Every row comes from one small tree of marks. Brackets hold a mark, then the marks that hang from it, in the order of their numbers. Every link used is in the known rows. Which tree was each row made from?
Known rows:
[K586 K704]: [  4.6 -48.3 -13.7  10.1  -5.7  17.9  -4.4 -14.8  25.7 -24.2 -30.7   1.8
  16.2  26.5  27.1   1.9  21.2 -12.4 -64.2 -23.9  -1.8  -2.3  -6.2  -7.4]
[K704 K315 [K345 K487 K586] K581]: [-16.7 -32.2 -35.5  12.4   0.2  29.3   1.8  -7.8  31.5   4.1  35.8  -4.6
  -2.8  13.6  27.3 -33.9 -11.3 -15.1 -41.5 -38.9  10.2  -8.3  -2.5 -32.0]
[K345 K487 K586 K782]: [-21.0 -29.4 -37.2 -33.4   0.1  12.7  14.0 -14.5  31.6   5.0  10.9   8.6
  10.7   1.0  13.9   0.1  27.5 -20.8 -46.6 -52.6 -22.3  -4.9  -0.2 -48.5]
[K594 [K586 K704]]: [  9.8 -50.5 -11.2   7.6   1.7  11.3 -11.3 -16.9  30.0 -20.8 -26.2   7.0
  11.6  17.6  39.7   6.9   6.9  -3.9 -65.8 -16.8   2.2  -4.9  -9.2 -19.6]
[K949 [K594 [K586 [K345 K487 K581 K782] K704]]]: [  8.2 -35.5 -14.4 -44.6  -7.6  14.1 -17.6 -19.0  33.5  39.7  25.6   1.3
   3.9  -8.6  46.4  24.2   3.6 -18.4 -53.8 -31.1 -15.6 -25.7  -8.6 -38.7]
[K586 K345]: [ -2.5 -59.1 -13.6   0.3  -4.1  14.2 -12.2 -29.1  13.5 -21.7 -15.9   8.6
  10.5   7.4  29.7   9.4  21.4 -24.3 -51.6 -24.4  16.5   3.4  -5.8 -13.8]
[K345 K487 [K581 K704] K586 K782]: [-11.4 -12.2 -51.7 -36.1  -7.8  21.5  22.9  -6.4  35.7  19.0  27.1  10.2
  20.7  19.5  26.9  -1.3  15.4   5.5 -43.5 -60.9 -20.3 -16.7  -7.2 -65.1]
[K704 K315 K345 K586]: [-12.2 -45.2 -28.3  31.0   1.4  26.2  -5.6  -1.0  27.9 -24.9   7.1  -3.1
 -17.2  10.7  22.4 -18.0  -1.6   1.0 -43.4 -21.4  24.6   2.8  -0.9  -8.5]
[K704 K586]: [ -6.3 -48.1 -26.3  11.9   4.4  12.1   0.4 -12.4  29.7 -36.1 -17.6   6.7
   1.4   9.6  26.7  -2.7  23.5  -0.7 -58.1 -23.8  13.6   5.8  -3.1 -19.2]
[K581 [K704 [K345 K782] K586]]: [-23.9 -30.5 -23.4  17.5  -5.6  27.1  10.2  -7.9  26.2 -24.3   6.7   6.4
 -11.2  16.3  16.1 -11.6   1.1  12.6 -44.4 -34.4   0.0  -4.9  -9.2 -29.9]
[K949 [K594 [K586 K345]]]: [  7.4 -69.1 -18.1  -6.5   4.7   0.7 -18.3 -39.2  21.6 -15.7 -14.4   6.1
  -7.4 -15.9  35.1  31.3  13.2 -23.5 -60.3  -9.2  22.3  -7.5 -13.1 -21.4]
[K581 K345 K704]: [ -1.6 -41.9 -25.3  12.1  -7.1  15.6  12.2 -12.2  18.2 -40.8 -42.0  18.0
   3.9  26.4  22.1   9.5   5.6  10.6 -52.6 -29.2  34.6   0.0 -25.6 -30.6]
[K345 K581 K586]: [ -6.6 -31.9 -57.2 -10.6   1.6  14.5   9.7 -22.3  31.6  -3.9   4.4   6.0
  27.4   5.7  32.7   2.8  31.4  -7.6 -43.2 -43.4   3.1  -3.7  -4.5 -44.4]
[K315 K704]: [ -4.4 -44.5 -34.8  13.5  -6.1   5.4   8.2  -8.3  14.5 -29.4 -26.8   2.0
  22.3  28.1  33.2  -1.2  18.8  -4.1 -64.9 -28.1  -2.5   2.4  -4.4 -15.0]
[K487 [K345 K581]]: [-26.0 -28.8 -57.5   9.5  -7.9  23.0   2.6 -24.0  37.2 -10.0 -15.6  11.1
  20.1  21.8  25.9   2.2  40.3 -24.5 -42.0 -35.2   3.5   0.7 -12.0 -16.5]
[K704 K315 [K586 [K345 K581]]]: [  9.0 -44.2 -33.8  -0.7  -3.9  24.2 -12.7  -9.4  26.5   3.3  18.6   0.9
   3.9   6.8  48.0  -6.0   3.1   9.0 -37.5 -25.1  28.5   1.3   2.5 -18.9]
[K581 K704]: [ -0.9 -47.7 -29.4  14.4  -4.2  13.4  10.5 -17.2  24.4 -39.5 -27.8  11.0
  11.7  33.3  20.0   2.0  15.5   0.0 -62.7 -29.0  13.3  -3.3 -14.1 -22.8]
[K594 [K586 [K345 K487 K782] [K704 K581]] K949]: [  6.8 -33.5   8.1 -27.3   8.3  21.8 -21.4 -29.8  23.0  22.6  22.7  15.3
  18.0   7.7  62.2  -4.6 -28.6 -27.9 -50.5 -26.2  -1.1 -25.7  -4.4 -43.3]
[K594 [K586 [K345 K704]] K949]: [  4.0 -54.3 -18.6 -18.1  14.2  15.7 -20.1 -28.3  19.7  -0.3  -3.4  12.7
  14.2   2.8  51.2  16.4  -8.5 -19.4 -52.7  -9.8  14.6 -14.1  -2.5 -37.3]
[K345 K586]: [ -6.5 -47.2 -38.9  -3.4   3.2  12.5   8.0 -24.6  25.9 -22.7 -14.8   5.7
  14.6   5.8  20.9   4.4  30.9 -11.6 -51.1 -33.9   2.8   2.6  -3.8 -31.5]
[K704 K315 K345 K581 K586]: [-14.1 -40.8 -31.2  44.6   1.5  27.2  -3.4  -9.0  30.5 -22.0  19.1  -3.2
  -9.9  15.6  33.4 -38.3 -13.1   2.1 -44.1 -20.1  31.5   0.2  -3.5 -12.3]
[K704 K315 [K345 K487 K581 K782] K586]: [-28.6 -11.5 -44.2  -6.3  -4.8  30.5   2.0  10.3  38.3  22.1  51.6   1.6
  -8.6   8.0  27.7 -24.0  -5.3  -2.9 -31.7 -48.8  -2.8 -10.3   2.1 -38.1]
[K594 K586 K949]: [ -1.1 -48.0 -27.4  -1.9  21.4   6.3  -5.0 -32.4  23.8 -30.2 -19.3  21.6
  17.4   3.9  42.4  15.2  -0.2 -26.6 -55.0 -19.3  25.5 -11.3 -10.1 -41.1]
[K586 K345 K704]: [ 11.9 -57.3   4.3  -0.4  -9.8  23.3 -19.5 -22.1  15.3 -11.5 -21.2  -0.2
  11.9  18.8  36.1   8.1  13.6 -13.9 -57.3 -19.8   4.0  -0.9  -5.0  -1.0]
[K594 [K586 [K345 K782]] K949]: [ -3.9 -46.7 -15.7 -24.1  13.5  10.1 -12.8 -42.5  15.5  -2.8   1.8  24.0
  15.0 -11.5  45.1  19.9  -4.3 -31.8 -39.5 -24.4  13.8 -12.7  -5.3 -45.6]
[K704 K315 [K345 K487 K586 K782] K581]: [-27.7 -22.6 -40.9  -0.3  -3.6  27.8   8.3 -11.0  33.7  17.5  47.4  -1.2
  -0.9   6.5  21.7 -35.6  -7.8 -18.6 -32.5 -49.3  -8.0 -10.9   0.2 -41.1]
[K586 [K704 K345 K581]]: [-11.3 -38.9  -9.9  37.3  -6.0  27.5  -7.9 -19.3  24.5 -18.0  -3.9  -2.8
  11.7  28.1  34.3 -26.2  -0.9 -16.9 -55.6 -23.4   5.4  -7.9 -12.1  -8.1]

Which tree is each row?
[  2.9 -31.8  -6.3  14.1  13.0  31.5 -18.7  -8.2  29.3   8.0  27.7   3.4
   0.9  24.0  54.3 -25.6 -49.2 -20.0 -51.1 -18.6  20.9 -26.4  -8.6 -28.6]
[K594 [K586 [K704 K315 [K345 K487] K581]] K949]
[ -2.6 -31.8 -63.7   1.0  -6.6  20.0   6.5  -0.1  37.9  10.7   7.9  -1.8
  22.0  29.0  32.3 -14.0  13.6  -2.3 -49.5 -30.8   3.0  -6.8   2.1 -24.6]
[K345 K581 [K704 K315]]
[-25.2 -25.4  -6.2  -5.7 -11.3  29.3  -5.0  -2.0  27.1   5.6  10.4   0.9
   1.4  17.8  15.4  -9.6   5.5 -26.2 -50.9 -43.0 -28.1 -13.1  -4.9 -21.3]
[K586 [K704 [K345 K487 K782]]]
[  6.5 -65.8 -26.8 -14.8   2.3   5.4 -16.7 -28.5  26.7   1.2  -8.7  -1.9
  -4.9  -8.3  36.1  25.6  11.2 -15.0 -64.9  -4.5   5.1 -10.6  -6.9 -23.6]
[K949 [K594 [K586 [K345 K704]]]]
[ -5.8 -46.2  -6.3  20.6   0.1  22.5 -16.9 -13.3  26.0 -17.7 -11.7   2.7
  -1.2  12.7  34.2   0.4  -5.7  -8.1 -56.4 -17.5   2.3  -7.0 -11.7 -16.7]
[K594 [K586 [K704 K345]]]
[-22.3 -19.8 -62.0 -16.6  -8.1  14.8  14.2 -11.7  38.0  17.2  10.6   7.2
  30.9  16.6  27.2  -6.7  30.2 -13.0 -47.3 -44.1 -23.7 -10.1   0.4 -43.1]
[K345 K581 K704 K782]
[-18.3 -24.9 -36.7  -9.7  -9.3  33.5  14.0   1.9  29.7  10.9  34.4  -0.7
 -10.0  18.1  10.4 -15.6 -10.3   3.1 -36.3 -49.4 -12.3 -13.0  -4.9 -41.7]
[K581 [K704 K315 [K345 K487 K586 K782]]]
[ -4.0 -28.6 -22.1 -18.2  -8.9  21.8   8.3 -15.2  24.2  -0.4 -21.7   8.3
  12.1   2.3  23.6   9.8  16.9   5.0 -37.8 -39.5  -6.2  -0.2 -12.0 -36.0]
[K581 [K345 [K586 K704] K782]]
[ -3.2 -30.8 -29.4  -9.5  -2.0  23.9  -0.1  23.8  35.5   1.4  -1.4   1.8
 -16.1  17.7  28.3 -11.9  -8.1  19.8 -50.3 -24.3  18.4   0.3  -1.8 -26.4]
[K581 [K345 K487 [K704 K315 K586]]]
[-16.7 -21.6 -33.9  -3.8  -6.5  14.4  11.4  -6.0  31.1   3.4   7.3  15.8
   5.1  15.0  27.1 -23.3  -8.0 -12.7 -39.4 -44.4  21.5  -5.4 -12.3 -39.0]
[K704 K315 [K581 [K345 K487 K782]]]
[-22.3  -9.9 -49.5 -31.8  -3.2  20.1   9.9  11.3  46.3  27.3  32.5   3.9
  11.6  14.5  31.4 -14.9  19.0   3.1 -50.9 -46.9 -29.4 -12.9   6.0 -49.5]
[K345 K487 K581 [K704 K586] K782]
[-16.1  -9.4 -19.3 -25.2   8.3  29.8 -10.0 -10.3  30.3  28.9  35.2  13.6
  15.3   7.6  48.8   1.5 -21.4 -26.4 -40.2 -42.2 -10.8 -32.3  -8.1 -55.6]
[K594 [K586 [K704 [K345 K487 K581 K782]]] K949]
[-18.2 -25.7 -30.0  11.7  -1.1  11.3  11.6 -18.6  30.7 -21.4  -7.8  18.0
   4.1   1.7  34.2 -17.6   5.9   7.7 -39.7 -33.0  24.2   3.3 -13.6 -41.2]
[K704 [K581 [K345 K782]] K586]
[ -7.9 -47.7 -24.2 -43.0  -0.8   6.3 -12.1 -18.4  33.5  28.2  17.8   2.2
  -8.2 -12.4  28.4  21.2   8.7 -23.9 -60.9 -22.0 -20.9 -19.1  -2.4 -39.8]
[K949 [K594 [K586 [K345 K487 K704 K782]]]]
[ 20.9 -55.9   7.2 -12.5  10.8  20.8 -29.0 -31.6  14.2  -7.9 -14.9  11.3
  13.8   6.2  57.0  21.0 -14.9 -19.1 -52.6  -8.3  19.0 -14.6  -7.4 -22.7]
[K594 [K586 K345 K704] K949]
[-16.8 -40.6 -12.3 -28.8  -6.2  15.5  -6.1 -19.4  19.6   6.2   9.0  12.5
   6.5   3.3  22.2   5.6  18.5 -32.9 -48.3 -42.3  -8.7  -4.8  -1.4 -30.9]
[K586 [K345 K487 K782]]
[-26.0 -14.0 -86.1 -20.4 -14.1  33.0  13.6 -10.4  47.9  40.7  21.2  -3.0
  18.5  15.2  20.7 -12.2  30.5  -3.5 -23.6 -42.4 -29.5  -5.1   4.1 -32.0]
[K487 [K345 K581 K586 [K704 K315] K782]]
[ 14.0 -46.7 -10.3  -2.0  14.9  15.5 -12.6 -25.6  24.8 -19.1 -24.0  13.2
  19.5  15.1  47.5  13.7  -7.0 -17.2 -60.6 -13.6  13.2 -15.9  -9.4 -28.3]
[K594 [K586 K704] K949]
[ 26.0 -45.9   6.6 -10.7   9.6  26.2 -29.1 -18.5  23.2  17.5  21.0   6.6
   9.4  19.0  68.8 -11.5 -44.3 -16.3 -53.3 -13.0  24.6 -22.5  -4.0 -25.9]
[K594 [K586 [K345 K487] [K704 K315 K581]] K949]
[-37.2 -24.7 -56.1  10.9 -11.5  21.8  10.2 -26.1  43.5   4.2  -5.6   6.2
  20.1  24.9  19.2 -24.7  30.5 -24.1 -45.7 -30.8 -25.6  -3.4  -4.8 -18.1]
[K487 [K345 [K704 K581] K782]]
[ -6.7 -36.6 -36.4   8.3   2.4  13.3  11.3 -27.4  24.6 -22.0 -16.3  12.2
  13.9   4.3  33.3  -8.6  10.1  -0.3 -41.4 -33.0  30.9   2.9 -17.0 -42.9]
[K704 [K581 [K345 K586]]]
[-10.9 -22.7 -44.7 -39.6 -13.6  25.7  -3.9   2.7  32.7  50.7  42.9   0.5
  14.7  16.2  34.4 -11.4   3.6 -13.8 -38.6 -44.3 -16.3 -14.1   8.8 -36.9]
[K586 [K345 K487 K581 [K704 K315] K782]]
[-16.1 -12.2 -37.4 -18.4  -7.3  11.2  21.2  -3.6  19.8  10.3   9.0   7.9
  18.5  13.0  41.7 -16.9  -1.9   8.9 -43.6 -50.6  -9.1  -5.0  -9.3 -54.7]
[K315 [K704 [K581 [K345 K487 K586 K782]]]]
[  7.8 -59.8 -28.0  -4.6  -1.5  15.4 -20.1 -11.8  26.7   7.2   3.8   1.5
   0.1   8.5  42.5   0.2  -7.7   1.5 -51.7  -8.7  12.0  -2.1   3.3 -19.3]
[K594 [K586 [K345 [K704 K315]]]]
[ -3.4 -46.5  -4.8  -1.0   0.9  17.2 -16.7  -9.8  32.4  -2.4   2.4  -5.3
 -20.0   2.0  27.6  14.3  -4.8 -22.8 -68.4 -17.0  -3.9 -21.2 -14.8 -19.0]
[K949 [K594 [K586 [K704 [K345 K487]]]]]
[ -6.6 -36.0 -33.3 -43.5  -0.1   4.4 -10.4 -26.9  31.9  30.3  30.2  11.0
   0.7 -18.6  41.1  25.1  10.8 -27.2 -48.8 -35.9  -2.4 -21.5  -8.9 -50.8]
[K949 [K594 [K586 [K345 K487 K581 K782]]]]
[-31.0  -4.7 -38.9  -8.3  -7.7  23.0   7.7  16.1  24.7  17.1  42.2  -0.4
   5.2  15.2  41.1 -19.5  -0.9   8.5 -43.9 -50.3 -24.2 -11.2   1.4 -42.0]
[K315 [K704 [K345 K487 K581 K782] K586]]
[-30.7 -25.5 -36.2  28.1  -9.0  14.4  11.3 -15.8  14.8 -10.4  11.8   1.2
  19.9  22.8  33.7 -30.6  -0.4 -12.2 -49.5 -38.3 -13.6  -6.6  -5.8 -25.5]
[K315 [K704 [K345 K782] K581]]
[ 22.3 -43.0 -32.0 -10.6   7.9  23.5 -11.9 -23.9  19.0   4.9  15.7  16.5
  15.9  17.1  63.6  10.1 -33.2   5.7 -38.6 -19.2  43.0 -21.0 -12.0 -44.3]
[K594 [K586 [K345 [K581 [K704 K315]]]] K949]
